What can hang from each mark
panikab: dokis puref sugul
niborev: panikab
dokis: lupob puref
lupob: nevap panikab
natime: panikab
kipituk: panikab
nevap: panikab
puref: nevap
fevam: nevap

Every row comes from one small tree of marks. The marks that hang from a mark follow it in brackets, in alphabetical order. Every link used is in the known rows. Which tree was each row made from?
Known rows
panikab[dokis[puref]]: -4.19, 2.93, -0.31, 3.00, -1.20, 0.30, 2.41, 1.69, 0.72, -2.64, -1.53, 0.81, -1.30, 2.33, 1.49, 3.87, -1.79, 1.80, -1.97, -2.65, -1.16, 2.45
natime[panikab]: -0.06, -0.30, 0.49, 0.64, -2.32, 1.17, 1.22, 1.57, 0.82, 0.83, -0.68, 1.41, -2.90, 1.01, 3.05, -1.59, -2.58, 1.70, 0.12, -3.22, 0.81, -1.63
panikab[dokis[lupob puref]]: -6.79, 3.25, -1.08, 3.68, -0.93, -0.06, 1.09, 0.88, 0.73, -1.04, -2.00, 2.22, -2.46, 3.40, 1.85, 6.20, -3.92, 3.74, -1.88, -4.09, -1.30, 5.08
panikab[dokis[lupob]]: -4.14, 1.21, -0.25, 3.32, -0.07, 1.43, 0.37, 0.53, 1.27, -1.97, -1.36, 0.67, -2.65, 1.72, 2.56, 4.25, -2.82, 2.35, -0.64, -4.26, -1.18, 3.00
dokis[lupob[nevap panikab[sugul]] puref]: -5.06, 3.50, -3.63, 1.15, -3.75, -2.16, 0.82, 1.99, -4.38, 0.90, -6.46, 4.50, 0.17, 3.33, 2.79, 5.21, -2.90, 4.26, -4.15, -7.53, 2.90, 6.72
kipituk[panikab[puref]]: -2.73, 2.21, 0.89, 5.99, 2.40, 1.12, -0.10, 0.52, 0.87, -0.18, -0.49, 0.36, -2.41, 0.13, 4.15, 0.90, -1.27, 3.98, -2.33, -1.05, -0.58, -1.19
puref[nevap]: -3.27, -0.32, -1.74, 1.46, -1.42, 0.16, -0.40, 1.79, 1.27, -0.30, -3.65, 1.14, -0.94, 1.48, 3.75, 3.14, 1.09, 1.75, -2.47, -2.87, 0.68, -0.24
dokis[lupob]: -3.94, 0.08, -1.54, 2.96, -1.14, 0.65, -0.76, 1.62, 0.32, 1.23, -1.15, 2.14, -1.97, 1.83, 1.57, 2.70, -2.69, 2.78, -0.14, -3.10, 0.82, 2.79
kipituk[panikab[puref[nevap] sugul]]: -2.43, 3.93, 1.13, 5.91, 4.36, 1.40, -0.02, 0.36, -1.68, -0.01, -3.68, 0.44, -1.02, 0.22, 6.92, 2.10, 0.96, 5.15, -5.28, -3.21, 0.61, 0.11
niborev[panikab[dokis[lupob] puref[nevap]]]: -7.78, 0.37, -1.02, 4.10, 2.53, -1.01, -1.54, 1.36, 1.33, -1.55, -2.53, -0.29, -4.37, 2.87, 7.68, 7.01, -4.16, 5.91, -6.44, -5.93, -0.86, 2.51
kipituk[panikab[dokis]]: -1.45, 1.71, 2.35, 5.46, 1.08, 1.86, 1.03, -0.41, 2.57, -3.33, -1.21, -0.08, -2.58, 1.99, 4.17, 1.86, -0.09, 2.07, -0.25, -1.39, -3.18, -2.25
fevam[nevap]: -3.36, 0.59, -1.24, 1.07, -1.85, 0.49, 0.54, 3.74, 0.80, -1.01, 1.03, -0.27, -1.76, 1.60, -0.32, -0.29, -0.25, -0.79, 0.92, -2.49, -1.50, -0.29
niborev[panikab[dokis puref]]: -3.40, 0.25, 0.96, 4.03, 2.41, 0.18, 1.10, 3.15, 0.41, -3.38, 0.56, -2.02, -3.40, 1.28, 4.91, 2.24, -3.98, 3.17, -4.58, -3.81, -0.55, 0.30
dokis[lupob[panikab[puref sugul]]]: -2.22, 2.51, -1.69, 3.90, 1.14, 0.36, 0.12, 2.09, -4.99, 1.26, -2.26, 0.45, -1.80, -1.35, 2.64, 1.63, -3.79, 5.11, -3.65, -7.40, 2.92, 6.55
lupob[nevap]: -3.40, 0.26, -1.96, 0.32, -2.91, -0.61, 0.79, 2.05, 0.46, -1.65, -3.87, 2.35, 0.27, 2.13, 2.47, 2.71, -0.55, 0.31, -1.77, -2.83, 1.45, -0.40
fevam[nevap[panikab]]: -3.15, 0.40, -1.28, 1.45, -0.50, -0.15, -1.04, 2.21, 0.88, 0.30, 0.83, -1.39, -4.82, 1.01, 0.55, 0.98, -0.95, 0.60, 1.99, -2.09, -3.06, -0.61
kipituk[panikab[dokis[lupob] puref sugul]]: -3.32, 5.59, 2.60, 7.69, 5.92, 2.68, 1.06, -1.06, -1.58, -1.52, -1.21, 0.00, -2.70, 0.77, 5.66, 3.42, -3.08, 5.76, -3.28, -4.73, -1.32, 3.33
kipituk[panikab[dokis[puref] sugul]]: -1.85, 5.64, 3.01, 6.19, 2.14, 1.80, 2.95, 0.31, -1.04, -2.29, -2.16, 1.05, -0.97, 3.11, 4.11, 2.59, -0.31, 3.63, -2.62, -2.28, -1.97, 1.53
natime[panikab[dokis[lupob[nevap]] sugul]]: -2.44, 3.63, 0.87, 0.58, -0.73, 1.13, 2.38, -0.26, -1.32, -1.75, -4.23, 2.34, -1.82, 2.85, 5.81, 2.91, -4.02, 2.93, -2.13, -7.88, 0.35, 2.34
puref[nevap[panikab[sugul]]]: -0.90, 1.50, -0.39, 2.54, 1.71, 0.50, -0.64, 0.64, -1.73, 0.93, -4.13, -0.45, -2.74, 0.30, 4.66, 2.92, 1.01, 3.46, -2.19, -3.54, 0.34, 1.20
natime[panikab[dokis[lupob puref[nevap]]]]: -7.13, 2.88, -1.03, 1.56, -1.89, -0.77, 0.32, -0.68, 2.31, 0.31, -4.18, 3.12, -4.40, 4.16, 6.10, 6.57, -4.12, 5.18, -3.37, -6.28, -1.61, 2.70
puref[nevap[panikab]]: -2.89, -0.41, -1.80, 1.87, -0.20, -0.55, -2.05, 0.28, 1.43, 0.79, -3.80, -0.14, -4.03, 0.91, 4.34, 4.28, 0.51, 3.03, -1.23, -2.33, -0.82, -0.49
niborev[panikab[dokis[lupob]]]: -4.46, -0.94, 0.34, 3.61, -0.03, 0.16, -0.35, 1.92, 1.19, -1.66, -0.33, 0.48, -3.87, 4.15, 4.64, 4.05, -4.20, 3.40, -2.09, -4.18, -1.28, 1.79

Which tree is each row?
-4.62, 2.01, -2.49, 1.70, 1.03, -1.47, -0.50, 0.64, -0.15, -0.59, -3.49, -0.15, -3.30, -0.32, 3.91, 4.34, -3.05, 3.23, -2.84, -3.16, 0.29, 0.48
lupob[nevap[panikab[puref]]]
-1.88, 2.60, 1.53, 2.20, 1.30, 1.34, 2.47, 0.62, 1.02, -2.33, -0.23, -1.24, -4.42, -0.94, 4.40, 0.30, -4.81, 2.95, -2.43, -4.83, -0.82, -0.28
natime[panikab[dokis puref]]
-5.47, 1.59, -2.66, 2.38, -0.97, -1.76, -1.27, 0.60, 1.03, 1.71, -4.45, 1.37, -3.91, 2.32, 3.84, 6.06, -0.60, 4.22, -2.77, -2.13, -0.80, 1.60
dokis[puref[nevap[panikab]]]
-3.17, 1.96, 1.35, 4.10, 4.10, 0.44, 1.21, 2.86, -1.99, -3.07, -2.47, -2.12, -2.09, 1.38, 7.58, 3.45, -1.70, 4.39, -7.60, -6.02, 0.49, 1.58
niborev[panikab[dokis puref[nevap] sugul]]
-6.06, 1.31, -4.36, 1.38, -2.27, -2.34, -1.06, 1.29, -1.43, -0.16, -5.01, 2.33, -1.80, 0.48, 3.54, 5.19, -4.52, 4.04, -4.11, -7.17, 2.25, 4.32
dokis[lupob[nevap panikab[puref]]]
-2.90, 2.57, 0.43, 4.06, 3.49, 0.69, 0.39, 0.00, 0.58, -2.58, -0.67, -3.12, -5.26, -1.64, 3.50, 3.62, -3.49, 3.43, -1.80, -3.29, -2.20, 1.20
nevap[panikab[dokis puref]]
-3.74, 5.62, 1.96, 5.74, 2.00, 0.93, 1.69, -0.41, -0.20, -2.17, -4.83, 1.36, -1.06, 3.63, 6.41, 5.16, 1.32, 4.42, -4.69, -3.41, -2.31, 1.04
kipituk[panikab[dokis[puref[nevap]] sugul]]
-3.28, 5.04, 1.37, 2.58, 0.06, 1.27, 3.02, 0.48, -1.90, 0.41, -1.82, 2.48, -3.09, 3.03, 4.10, 2.67, -5.15, 4.70, -2.15, -6.54, -0.18, 5.11
natime[panikab[dokis[lupob puref] sugul]]
-3.96, 4.67, 0.15, 2.88, 0.59, 0.61, 2.50, 1.59, -1.60, -2.51, -4.72, 0.68, 0.01, 2.50, 4.18, 5.11, 0.42, 2.99, -4.97, -4.87, -0.06, 3.75
panikab[dokis[puref[nevap]] sugul]
-1.76, 3.85, -0.87, 1.77, 0.43, -0.24, 2.75, 1.61, -3.92, -4.95, -5.39, -1.16, -0.34, -1.28, 4.17, 3.06, -2.05, 2.37, -5.38, -8.12, 1.52, 3.41
lupob[nevap panikab[dokis puref sugul]]
-3.61, 1.09, -3.69, 0.64, -2.52, -1.82, 0.35, 2.31, -1.47, -1.90, -4.71, 0.73, -0.91, -0.69, 3.11, 2.88, -2.37, 2.36, -4.25, -5.94, 2.29, 1.39
lupob[nevap panikab[puref]]
-2.97, 2.01, -1.59, 2.35, -3.27, -0.99, 1.82, 1.92, -0.42, -2.90, -3.02, 0.50, -2.28, 1.49, 1.57, 3.65, -1.94, 2.22, -2.15, -4.89, -0.98, 3.16
lupob[panikab[dokis[puref]]]
-4.65, 5.15, 0.47, 4.20, 0.88, 0.98, 2.34, 1.18, -2.41, -0.69, -2.20, 1.85, -0.87, 2.94, 2.25, 4.94, -3.18, 4.15, -2.76, -5.40, -0.01, 6.68
panikab[dokis[lupob puref] sugul]
-0.65, 4.19, 2.22, 6.59, 4.42, 2.31, 1.46, 0.96, -2.49, -0.10, -0.76, 0.03, -1.10, -0.25, 4.36, -0.47, -0.64, 4.32, -3.23, -2.41, 0.74, 0.56
kipituk[panikab[puref sugul]]
-8.75, 1.58, -1.90, 2.14, -2.18, -2.73, 0.43, 2.23, 0.89, -2.22, -3.71, 3.44, -2.36, 7.09, 5.45, 7.93, -5.14, 4.09, -4.76, -5.16, -0.69, 3.22
niborev[panikab[dokis[lupob[nevap] puref]]]
-5.34, 3.12, 0.08, 2.25, -1.80, 0.21, 1.60, 0.17, 1.24, 0.25, -1.50, 2.75, -4.38, 3.60, 3.60, 3.93, -5.92, 4.40, -1.21, -5.45, -1.42, 3.07
natime[panikab[dokis[lupob puref]]]
-2.67, 3.12, -0.57, 3.25, 2.96, 1.03, 1.01, 2.27, -2.86, -0.23, -3.53, -0.34, -0.30, -1.01, 4.70, 2.28, 0.00, 3.80, -5.51, -4.84, 2.56, 2.76
panikab[puref[nevap] sugul]
-4.09, 3.14, -2.97, 1.97, -0.30, -1.02, 0.29, 1.70, -4.67, -0.08, -5.50, 1.99, -0.55, -0.14, 3.93, 3.74, -3.66, 4.55, -5.05, -8.66, 3.41, 6.10
dokis[lupob[nevap panikab[puref sugul]]]
-8.34, 2.02, -3.58, 2.58, -2.12, -1.50, -1.22, 1.21, 0.60, 2.16, -4.34, 4.14, -1.70, 3.89, 3.47, 7.18, -1.75, 4.76, -3.71, -3.95, 0.51, 4.47
dokis[lupob puref[nevap]]
-4.20, 5.14, 0.32, 4.65, 2.35, 0.52, 0.77, -0.34, -2.30, 0.52, -2.44, 0.54, -4.23, 2.36, 2.92, 6.13, -4.03, 5.36, -1.57, -4.76, -1.52, 6.44
nevap[panikab[dokis[lupob puref] sugul]]
-2.20, 4.67, 2.00, 3.57, 3.47, 2.30, 2.39, 0.01, -2.31, -0.46, -0.84, -0.14, -3.77, -0.32, 5.12, 1.37, -6.01, 5.18, -3.09, -7.60, 0.52, 4.09
natime[panikab[dokis[lupob] puref sugul]]
-3.29, 1.31, -0.93, 1.21, 0.07, 0.09, 0.12, 1.04, 1.04, 0.91, -2.74, 0.71, -3.55, -0.36, 5.94, 1.48, -2.66, 4.00, -4.17, -4.85, 1.00, -0.82
natime[panikab[puref[nevap]]]
-6.47, 5.79, -1.08, 2.39, -0.55, -0.23, 2.46, 1.01, -2.40, -2.27, -5.22, 3.26, 0.22, 4.33, 3.45, 6.94, -3.08, 3.50, -4.18, -6.50, 0.48, 6.16
panikab[dokis[lupob[nevap] puref] sugul]
-2.73, 4.28, -1.38, 1.00, -2.74, -1.10, 3.24, 2.11, -3.53, -4.07, -6.48, 1.51, 0.31, 2.24, 3.07, 4.62, -1.31, 1.99, -4.45, -7.19, 0.90, 4.17
lupob[nevap panikab[dokis[puref] sugul]]
-1.29, 2.24, 2.31, 4.61, 4.37, 1.26, 2.51, 3.51, -2.80, -3.05, 0.11, -2.47, -2.22, 0.88, 5.27, 0.87, -3.22, 3.63, -5.51, -4.86, 0.65, 2.05
niborev[panikab[dokis puref sugul]]
-1.24, 0.99, 1.06, 4.08, 3.22, 0.68, 1.46, 4.52, -3.83, 0.14, 0.29, -0.75, -1.58, 0.96, 4.40, -0.81, -2.91, 3.91, -5.12, -3.86, 2.80, 2.04
niborev[panikab[puref sugul]]
-5.50, 3.59, 1.30, 7.08, 4.02, 1.44, -0.34, -1.36, 1.56, -1.71, -0.83, 0.31, -4.04, 1.30, 5.30, 4.52, -3.78, 5.41, -2.38, -3.45, -2.64, 1.58
kipituk[panikab[dokis[lupob] puref]]
-5.61, 1.05, -1.24, 3.04, 1.14, -0.30, -2.37, -1.84, 2.39, -0.65, -4.22, -0.35, -5.60, 1.68, 5.61, 7.91, -2.08, 4.41, -1.39, -4.68, -3.08, 2.18
puref[nevap[panikab[dokis[lupob]]]]
-2.75, 3.08, 0.80, 1.50, -1.97, 0.36, 3.00, 1.04, 1.31, -1.29, -1.38, 1.47, -3.49, 2.53, 3.33, 1.74, -3.75, 2.60, -1.27, -3.99, -1.49, 0.58
natime[panikab[dokis[puref]]]
-7.31, 3.45, -1.11, 3.68, 3.45, -0.01, -1.07, 0.25, 0.65, -1.22, 0.99, -2.67, -6.89, 0.14, 2.30, 5.20, -5.08, 3.61, -0.32, -5.19, -4.70, 3.19
fevam[nevap[panikab[dokis[lupob] puref]]]
-4.25, 2.35, 0.62, 3.14, 0.82, -0.54, 1.80, 3.23, -1.62, -2.23, -3.73, 0.51, -1.40, 5.00, 6.45, 4.90, -0.75, 4.01, -6.82, -4.83, -0.15, 2.51
niborev[panikab[dokis[puref[nevap]] sugul]]
-4.07, 3.69, -0.09, 2.15, 0.23, 0.82, 1.86, 0.60, -1.91, -3.04, -4.58, 1.71, 0.03, 2.58, 3.94, 5.10, -2.01, 2.26, -2.82, -6.54, 0.65, 4.16
panikab[dokis[lupob[nevap]] sugul]
-5.78, 3.56, -0.75, 2.25, 0.01, -0.69, 0.68, 1.59, 1.15, -2.00, 0.13, -1.42, -5.34, 2.63, 0.93, 4.37, -2.06, 1.37, 0.54, -2.99, -5.22, 1.45
fevam[nevap[panikab[dokis[puref]]]]
-2.67, 5.15, 2.51, 6.39, 5.44, 2.07, 1.20, -0.74, -0.60, -3.16, -3.73, -1.21, -1.73, 0.24, 7.62, 3.71, 0.64, 4.87, -5.61, -4.29, -1.67, 0.10
kipituk[panikab[dokis puref[nevap] sugul]]
1.80, 2.78, 3.18, 1.80, 0.65, 2.91, 3.69, 1.06, -1.46, -2.11, -1.20, -0.34, -2.45, 0.37, 4.27, -1.45, -2.30, 1.69, -0.93, -5.36, 0.02, 0.27
natime[panikab[dokis sugul]]
-3.26, 0.74, -0.35, 2.50, 1.05, -0.15, -1.00, -0.84, 2.41, -2.41, -4.00, -1.69, -4.83, 0.73, 5.16, 5.85, 0.06, 2.72, -1.54, -3.36, -3.05, -0.53
puref[nevap[panikab[dokis]]]
-1.05, 2.26, 0.31, 1.80, 1.35, 0.99, 0.43, 2.61, -2.63, 0.48, 0.55, -1.67, -3.49, 0.43, 0.82, -0.32, -0.09, 1.09, 1.31, -3.27, -1.73, 1.08
fevam[nevap[panikab[sugul]]]
-5.80, 1.83, -0.88, 2.58, 0.95, 0.05, -1.32, 0.29, 1.73, -1.38, 0.60, -1.60, -6.46, 1.92, 1.83, 4.70, -3.30, 1.80, 2.13, -4.63, -5.16, 2.01
fevam[nevap[panikab[dokis[lupob]]]]
-1.22, 2.54, 1.07, 2.92, 2.90, 1.18, 0.34, -0.42, -0.81, -2.06, -4.36, -2.11, -3.27, 0.37, 5.64, 4.42, 0.70, 3.07, -2.45, -4.59, -1.68, 1.31
puref[nevap[panikab[dokis sugul]]]
-5.53, 4.57, -0.28, 4.36, 4.16, 1.26, 0.70, 0.05, -2.11, -1.68, -3.71, -0.42, -1.60, 0.03, 5.87, 6.00, -2.27, 5.27, -5.66, -7.16, 0.30, 5.33
panikab[dokis[lupob] puref[nevap] sugul]
0.77, 2.70, 2.17, 3.62, 2.92, 2.16, 1.52, 0.22, -1.75, -2.12, -1.70, -2.38, -3.38, -0.29, 3.13, 1.98, -1.05, 2.29, -0.41, -3.60, -1.60, 1.82
nevap[panikab[dokis sugul]]
-2.75, 4.98, 0.29, 2.77, 3.99, 0.33, 1.75, -0.01, -2.58, -3.33, -4.06, -1.97, -2.65, -0.95, 4.97, 4.59, -2.66, 3.17, -3.98, -5.52, -0.36, 2.48
lupob[nevap[panikab[dokis puref sugul]]]
-3.24, 2.95, -2.29, 3.16, -2.38, -0.70, 0.66, 2.51, -4.54, 2.19, -3.65, 3.05, -1.17, 2.08, 1.54, 3.12, -3.24, 4.71, -2.82, -6.46, 2.31, 7.53
dokis[lupob[panikab[sugul]] puref]
-3.54, 3.56, -1.37, 2.85, 0.93, -0.56, -0.02, 0.94, -2.20, 1.95, -4.75, 0.94, -2.48, 1.89, 4.22, 4.87, 0.07, 4.76, -3.52, -3.21, 0.47, 3.28
dokis[puref[nevap[panikab[sugul]]]]
-3.49, 0.24, -3.25, 1.98, -1.18, -1.35, -0.95, 2.08, -0.69, -0.45, -4.49, -0.13, -2.35, -1.37, 4.31, 3.42, -0.82, 3.52, -4.98, -5.74, 1.52, 1.64
lupob[panikab[puref[nevap]]]
